Every row comes from one small tree of marks. The marks that hang from a mark follow it in brackets, in alphabetical order. Every link used is in the known rows. Which tree was each row made from?
Known rows:
bopo[godar[kede tipulez] pifa]: [ 0.17 -0.07 -0.62 -0.01  0.14  0.09 -0.37  0.13  0.09  0.06  0.54 -0.15
  0.09 -0.02  0.18  0.00 -0.17  0.31]
nalo[kede[godar[bopo[pifa] tipulez]]]: [-0.30  0.24 -0.18 -0.28 -0.13  0.27  0.16 -0.49  0.23 -0.20 -0.04 -0.13
  0.11 -0.36 -0.03  0.04  0.08  0.31]
nalo[kede]: [-0.12  0.21  0.16  0.03  0.02  0.20 -0.03 -0.09  0.04  0.10 -0.10  0.07
 -0.05  0.07  0.03 -0.14  0.13  0.00]
bopo[pifa]: [-0.10 -0.05 -0.11 -0.17 -0.05 -0.02  0.11 -0.09  0.14  0.02  0.23  0.08
  0.20 -0.05 -0.12 -0.06  0.14  0.29]
bopo[godar[kede[nalo]] pifa]: [ 0.36  0.25 -0.55  0.23  0.20 -0.08 -0.37  0.15  0.24  0.31  0.54  0.09
  0.46  0.13 -0.06 -0.05  0.15  0.18]
tenok[kede[godar[bopo tipulez] nalo]]: [-0.02  0.57 -0.44 -0.04  0.21  0.19  0.03 -0.36  0.17 -0.17  0.09 -0.11
  0.05 -0.16  0.17  0.32  0.14 -0.26]
nalo[kede[godar]]: [-0.04  0.27  0.26  0.02  0.11  0.21  0.21 -0.21  0.34  0.07 -0.27  0.08
 -0.05 -0.07  0.09 -0.04  0.16  0.14]
kede[godar[bopo[pifa] tipulez] nalo]: [-0.07  0.31 -0.50 -0.16  0.00  0.04  0.09 -0.39  0.23 -0.30  0.21 -0.16
  0.25 -0.24 -0.08  0.26  0.10  0.15]
tenok[kede[godar[tipulez] nalo]]: [ 0.11  0.52 -0.41  0.04  0.49  0.25  0.09 -0.24  0.28 -0.13  0.19 -0.03
 -0.15  0.12  0.36  0.31  0.11 -0.23]
pifa[bopo]: [ 0.02 -0.18  0.10 -0.08  0.04 -0.04  0.05  0.03  0.04 -0.11  0.09 -0.10
  0.03  0.12  0.03 -0.06  0.00  0.12]
godar[bopo tipulez]: [-0.20  0.04 -0.31 -0.14 -0.19  0.09 -0.15 -0.17 -0.24 -0.29  0.01 -0.29
 -0.07 -0.24  0.03  0.14 -0.20 -0.11]
pifa[bopo[godar[tipulez[leba]]]]: [ 0.11 -0.07 -0.25 -0.03 -0.06  0.10 -0.06  0.16 -0.03 -0.09  0.32 -0.21
 -0.09  0.54  0.41  0.15 -0.46 -0.04]
godar[bopo kede[nalo]]: [ 0.08  0.49 -0.36  0.17  0.01 -0.27 -0.35  0.01 -0.07  0.14  0.01 -0.08
  0.36 -0.18 -0.06  0.05  0.01 -0.10]
godar[bopo kede]: [-0.05  0.17 -0.20  0.03 -0.12 -0.25 -0.25  0.03 -0.11  0.12 -0.13 -0.10
  0.24 -0.37 -0.04 -0.02 -0.11  0.06]
nalo[kede[godar[tipulez]]]: [-0.08  0.23  0.04 -0.05  0.19  0.39  0.11 -0.28  0.21 -0.17 -0.13 -0.12
 -0.32 -0.02  0.32  0.13 -0.05  0.07]
nalo[kede[godar[bopo]]]: [-0.16  0.33  0.18 -0.03 -0.20  0.13  0.16 -0.34  0.19  0.04 -0.40 -0.02
  0.14 -0.35 -0.12 -0.05  0.19  0.06]
tenok[kede[godar nalo]]: [ 0.15  0.53 -0.14  0.10  0.39  0.07  0.20 -0.19  0.41  0.10  0.04  0.18
  0.11  0.07  0.13  0.18  0.33 -0.15]
pifa[bopo[godar[kede[nalo]]]]: [ 0.46  0.13 -0.30  0.31  0.26 -0.11 -0.44  0.29  0.13  0.16  0.41 -0.08
  0.28  0.34  0.10 -0.05  0.03  0.02]
godar[bopo[pifa] kede[nalo]]: [-0.01  0.43 -0.49  0.01 -0.02 -0.31 -0.24 -0.10  0.06  0.14  0.23  0.02
  0.59 -0.24 -0.18  0.01  0.15  0.19]
tipulez[leba]: [-0.06  0.25 -0.02 -0.02 -0.10 -0.16  0.18  0.06  0.00  0.14 -0.07  0.10
  0.08  0.28  0.22  0.14 -0.27 -0.02]
leba[tipulez]: [ 0.29  0.17  0.04 -0.28  0.13 -0.13  0.05  0.01  0.16  0.06  0.07  0.09
 -0.05  0.13  0.16  0.35 -0.07 -0.06]

Which tree is each row?
[ 0.37  0.28 -0.67  0.30  0.30  0.11 -0.58  0.21 -0.02  0.07  0.47 -0.20
 -0.01  0.25  0.27  0.17 -0.22 -0.16] : bopo[godar[kede[nalo] tipulez]]
[ 0.30  0.24 -0.76  0.13  0.27  0.07 -0.47  0.10  0.12  0.07  0.66 -0.11
  0.19  0.18  0.16  0.09 -0.07  0.11] : bopo[godar[kede[nalo] tipulez] pifa]
[-0.26 -0.02 -0.43 -0.30 -0.23  0.04 -0.04 -0.29 -0.10 -0.27  0.25 -0.21
  0.16 -0.29 -0.10  0.07 -0.09  0.18] : godar[bopo[pifa] tipulez]
[ 0.04  0.78 -0.42  0.01  0.39  0.10  0.28 -0.17  0.31  0.01  0.14  0.08
 -0.07  0.39  0.57  0.45 -0.18 -0.22] : tenok[kede[godar[tipulez[leba]] nalo]]
[-0.18  0.01 -0.33 -0.32 -0.15  0.05  0.19 -0.39  0.18 -0.31  0.06 -0.21
  0.13 -0.44 -0.05  0.18 -0.03  0.31] : kede[godar[bopo[pifa] tipulez]]
[-0.25  0.27  0.09 -0.21 -0.21  0.10  0.27 -0.42  0.34  0.04 -0.19  0.07
  0.34 -0.42 -0.24 -0.09  0.33  0.39] : nalo[kede[godar[bopo[pifa]]]]
[-0.06  0.71 -0.62  0.07  0.01 -0.27 -0.25 -0.01 -0.17  0.02  0.09 -0.16
  0.22  0.14  0.39  0.35 -0.51 -0.17] : godar[bopo kede[nalo] tipulez[leba]]
[ 0.16  0.40 -0.53  0.17  0.40 -0.03 -0.41  0.05 -0.06 -0.08  0.28 -0.17
 -0.05  0.17  0.34  0.23 -0.24 -0.10] : godar[kede[nalo] tipulez]
[ 0.04  0.39 -0.10  0.07 -0.06 -0.10  0.09 -0.25  0.19 -0.07 -0.16 -0.03
  0.29 -0.20 -0.16  0.18  0.20 -0.08] : kede[godar[bopo] nalo]
[ 0.07  0.58 -0.29  0.04  0.22 -0.01  0.21 -0.14  0.23 -0.13  0.05 -0.04
 -0.06  0.39  0.47  0.48 -0.34 -0.10] : kede[godar[tipulez[leba]] nalo]
[-0.17  0.24 -0.17 -0.28 -0.06 -0.01  0.34 -0.35  0.37  0.10 -0.01  0.12
  0.39 -0.49 -0.15 -0.01  0.39  0.25] : tenok[kede[godar[bopo[pifa]]]]
[-0.02  0.34 -0.22 -0.09 -0.09 -0.13  0.21 -0.34  0.35 -0.04  0.07  0.03
  0.51 -0.29 -0.29  0.11  0.32  0.20] : kede[godar[bopo[pifa]] nalo]
[-0.37  0.24 -0.45 -0.32 -0.33 -0.12  0.15 -0.22 -0.09 -0.15  0.17 -0.09
  0.23 -0.01  0.12  0.23 -0.34  0.18] : godar[bopo[pifa] tipulez[leba]]
[-0.06  0.42 -0.73 -0.06  0.08 -0.15 -0.33 -0.17 -0.06 -0.11  0.38 -0.18
  0.32 -0.17  0.04  0.16 -0.07  0.15] : godar[bopo[pifa] kede[nalo] tipulez]
[-0.05  0.35 -0.40  0.00  0.15 -0.17 -0.11  0.15 -0.10  0.03  0.06 -0.12
 -0.11  0.24  0.59  0.27 -0.62  0.06] : godar[kede tipulez[leba]]
[ 0.11  0.20 -0.64 -0.03  0.04 -0.07 -0.19  0.18  0.10  0.21  0.47 -0.03
  0.15  0.26  0.38  0.16 -0.45  0.29] : bopo[godar[kede tipulez[leba]] pifa]
[-0.17  0.41 -0.47 -0.05 -0.12 -0.25 -0.17  0.02 -0.23  0.01 -0.06 -0.20
  0.08 -0.07  0.40  0.27 -0.61  0.00] : godar[bopo kede tipulez[leba]]
[ 0.24 -0.03 -0.38  0.06  0.05 -0.06 -0.28  0.19  0.19  0.31  0.40  0.05
  0.34 -0.06 -0.04 -0.14  0.05  0.36] : bopo[godar[kede] pifa]
[-0.13  0.02 -0.07 -0.22 -0.22 -0.11  0.29 -0.31  0.31 -0.04 -0.09  0.03
  0.37 -0.49 -0.27  0.03  0.19  0.37] : kede[godar[bopo[pifa]]]
[ 0.20 -0.30 -0.24 -0.02  0.06  0.29 -0.24  0.09 -0.05 -0.24  0.40 -0.33
 -0.15  0.25  0.18  0.02 -0.20  0.01] : pifa[bopo[godar[tipulez]]]
